Each row was made from one path, in order. Every step used is in the known rows, and no mark comes twice. Write each row's path.
In the rows, zero is written as 128.
Known rows
T -> L -> V -> E -> Y -> M: [ 90 139 152 144 114  63 134 166 170 105 157 138 107 159 135 143 117 151
 187 132]
E -> Y -> L -> T -> M: [118 119  92  90 182 183  84  34  97 139 177 118 159 128 102 140 102 158
 134 149]
Y -> L -> V -> E -> T: [134 108 127 191  61 104 130 134  93 103  80 179 134 181 114  87 155 134
  94  63]
E -> Y -> M -> T -> L: [111 144 167 126 142 119 145 108 198 159 234 114 117 117 151 165 110 167
 182 213]
T -> M -> Y: [139 168 138 115 194 174 153 134 119 117 126  80 110  80 115 168  99 117
 104 191]
V -> L -> T -> M: [137 106  57  85 153 209 109 115 118 159 133 103 183 118 111 106 128 146
 135 103]
L -> V -> E -> Y: [ 93 120 122 131 119  68 121 156  96  98 146 146 139 132 129 152 143 106
 131 124]
V -> E -> Y -> L -> T -> M: [107 113  94  87 141 177  87  74  68 120 151 141 174 130 104 101 102 153
 113 118]
M -> Y: [124 155 153 102 154 135 135 146 142 135 130 108  84  87 126 160 128 112
 121 168]
Y -> M -> T: [126 149 190 134  94 119 147 140 181 133 189 107 137 115 139 181 131 178
 131 186]
L -> V: [129 119 130 153 120  68 121 147 142 119 117 117 128 154 121 155 150 124
 133 131]
L -> V -> E: [119 119 128 146  80  66 125 180 116  92  89 144 152 152 128 124 147 121
 115  98]
L -> T -> M -> Y: [133 139 120  90 166 194 118 111 113 142 101  73 132  90 111 152  97 165
  97 175]
E -> V -> L -> T -> M: [144 130  66  93 149 178 100 127  97 131  94 108 182 144 128  85 166 146
 130  74]
V -> E: [105 127 132 121  93 111 121 158 104 107 135 152 144 117 120 120 131 104
 111 111]
T -> M -> Y -> L -> V: [163 164 144 133 180 129 141 125 140 104  82  95 105 151 114 146 125 140
 114 155]
L -> T: [110 103 112 100 104 136  88 102 124 153 137 124 153 126 114 134 125 159
 125 128]
Y -> E: [124 110 143 108 137  91 120 114 144 134 151 151 115  95 135 147 108  53
 144 114]
T -> L -> V -> E -> Y: [104 112 110 143 119  67 119 149 132 121 138 154 125 158 144 113 121 108
 172 126]
E -> Y -> M -> T: [103 153 182 113 139 121 143 117 164 135 241 106 122  91 130 203 130 161
 142 209]
V -> E -> T: [109 116 118 165  76 149 142 137  71 122 125 161 138 111 111 109 132 110
  87 100]
M -> Y -> L -> V -> E -> T: [138 132 152 166  80 127 148 160 105 103  54 160  88 155 119  95 149 138
  82  86]
E -> T: [120 122 116 172 116 153 140 100  99 149 152 137 120 109 109 142 135 109
 102 132]
M -> Y -> L: [135 159 161  95 155 141 121 122 155 132 128 136  73 124 123 129 132 120
 132 144]

Which path is each row?
[ 95 129 129 100 132 120 101 109  97 112 180 179 124 126 123 112 130  99
 133 111] : V -> E -> Y -> L
[142  81 114 189 110  77 143 107 154 151 102 158 105 150 145 107 113  80
 155  96] : Y -> E -> T -> L -> V
[165 152 132 181 161 162 160 107 109 117  77 105 100 147 103 138 128 146
  88 141] : E -> T -> M -> Y -> L -> V
[138 133  86  60 172 227 129 141 122 159 113  84 132  90 119 114 121 151
 127 123] : V -> L -> T -> M -> Y
[130 110  93 112 142 174 101  85 105 140 124  92 183 116 101 145 102 162
 104 148] : L -> T -> M
[154 158 148 132 138 125 143 160 114  77  57 120 121 152 119 112 118 140
 100 118] : T -> M -> Y -> L -> V -> E
[133 141 182 137 102 112 145 129 216 154 182 114 126 137 150 144 112 183
 169 187] : Y -> M -> T -> L
[161 108 135 158  98  65 133 134 190 147 123 117 153 176 158 127 133 162
 153 172] : M -> T -> L -> V
[105 139 185 135  91  71 151 175 145  95 179 121 144 129 143 179 143 175
 132 162] : L -> V -> E -> Y -> M -> T
[130 136 144 118 133  62 110 126 125 105 112 156 119 126 153 125 150  53
 140  88] : Y -> E -> V
[134 116 137 138 145 148 156 111 152 168 120 147  51  88 148 106  90  69
 144 130] : M -> Y -> E -> T -> L
[130 130 141  76 125 160  89  98 149 150 111 128  96 132 122 109 124 171
 122 128] : M -> Y -> L -> T
[139 120 105 202 100 136 162 144  57  91  78 121 173 142 103 124 128 127
  73 109] : L -> V -> E -> T -> M
[124 134 169 147 130  68 147 130 209 141 194 104 120 154 157 177 128 184
 184 198] : E -> Y -> M -> T -> L -> V
[124 108 121 160  84  63 120 170 152 118  88 153 140 180 143  93 126 124
 156 101] : T -> L -> V -> E
[130 126 153 133 139 151 156 117 117 148 125 140  64  61 136 141 105  65
 103 125] : M -> Y -> E -> T
[153 172 142 108 189 179 139 105 131 120 122 104  97 113 114 140 106 126
 109 168] : T -> M -> Y -> L
[143 124 136 146 119  71 105 117 154 119 111 147 120 191 120 132 154 135
 145 107] : Y -> L -> V
[126 103 128 138  96  70 132 147 146 129 151 139 155 148 166 109 128 141
 151 160] : M -> T -> L -> V -> E -> Y
[138 102 103 203 104  97 140 114 149 151 102 134 117 175 127 113 133 134
 143 124] : E -> T -> L -> V
[134 131 109  95 145  96 113 154 133 128 119 166 110 127 164  86 175  41
 166  38] : Y -> E -> V -> L
[149 114 137 131 111 118 130 113 178 164 161 127 147 137 156 115 114 144
 151 185] : M -> T -> L
[142 117 100 106 144 179  89  60 116 137 123 118 173 149  99 114 108 174
 117 126] : Y -> L -> T -> M
[156 166 115  86 203 156 146 161 118 115  89 115  97  89 157 102 146  46
 138  86] : T -> M -> Y -> E -> V -> L
[ 68 152 166 111 124 113 135 153 123 100 204 141 113  95 116 171 122 130
 144 140] : V -> E -> Y -> M
[117  94  70  76 115 173  94 131 136 171 140 133 150 125 127  97 152 148
 149  81] : V -> L -> T
[131 156 129 153 134 205 174 146  57 109  94 111 124  73 110 124 102 114
  63 147] : V -> E -> T -> M -> Y
[144 144 128 182 122 156 178 170  67  94  56 101 129 115 113 130 121 132
  58 131] : L -> V -> E -> T -> M -> Y
[127 118  81  83 110 140  85 144 122 141 101 137 150 156 142  73 191 139
 142  48] : E -> V -> L -> T
[147 111  77  78 155 157 103 115 105 133  89 125 165 126 146  78 145  92
 144  40] : Y -> E -> V -> L -> T -> M
[125  99 128 156 120 129 140  92 109 148 151 156 107  87 123 138 115  61
 116 102] : Y -> E -> T
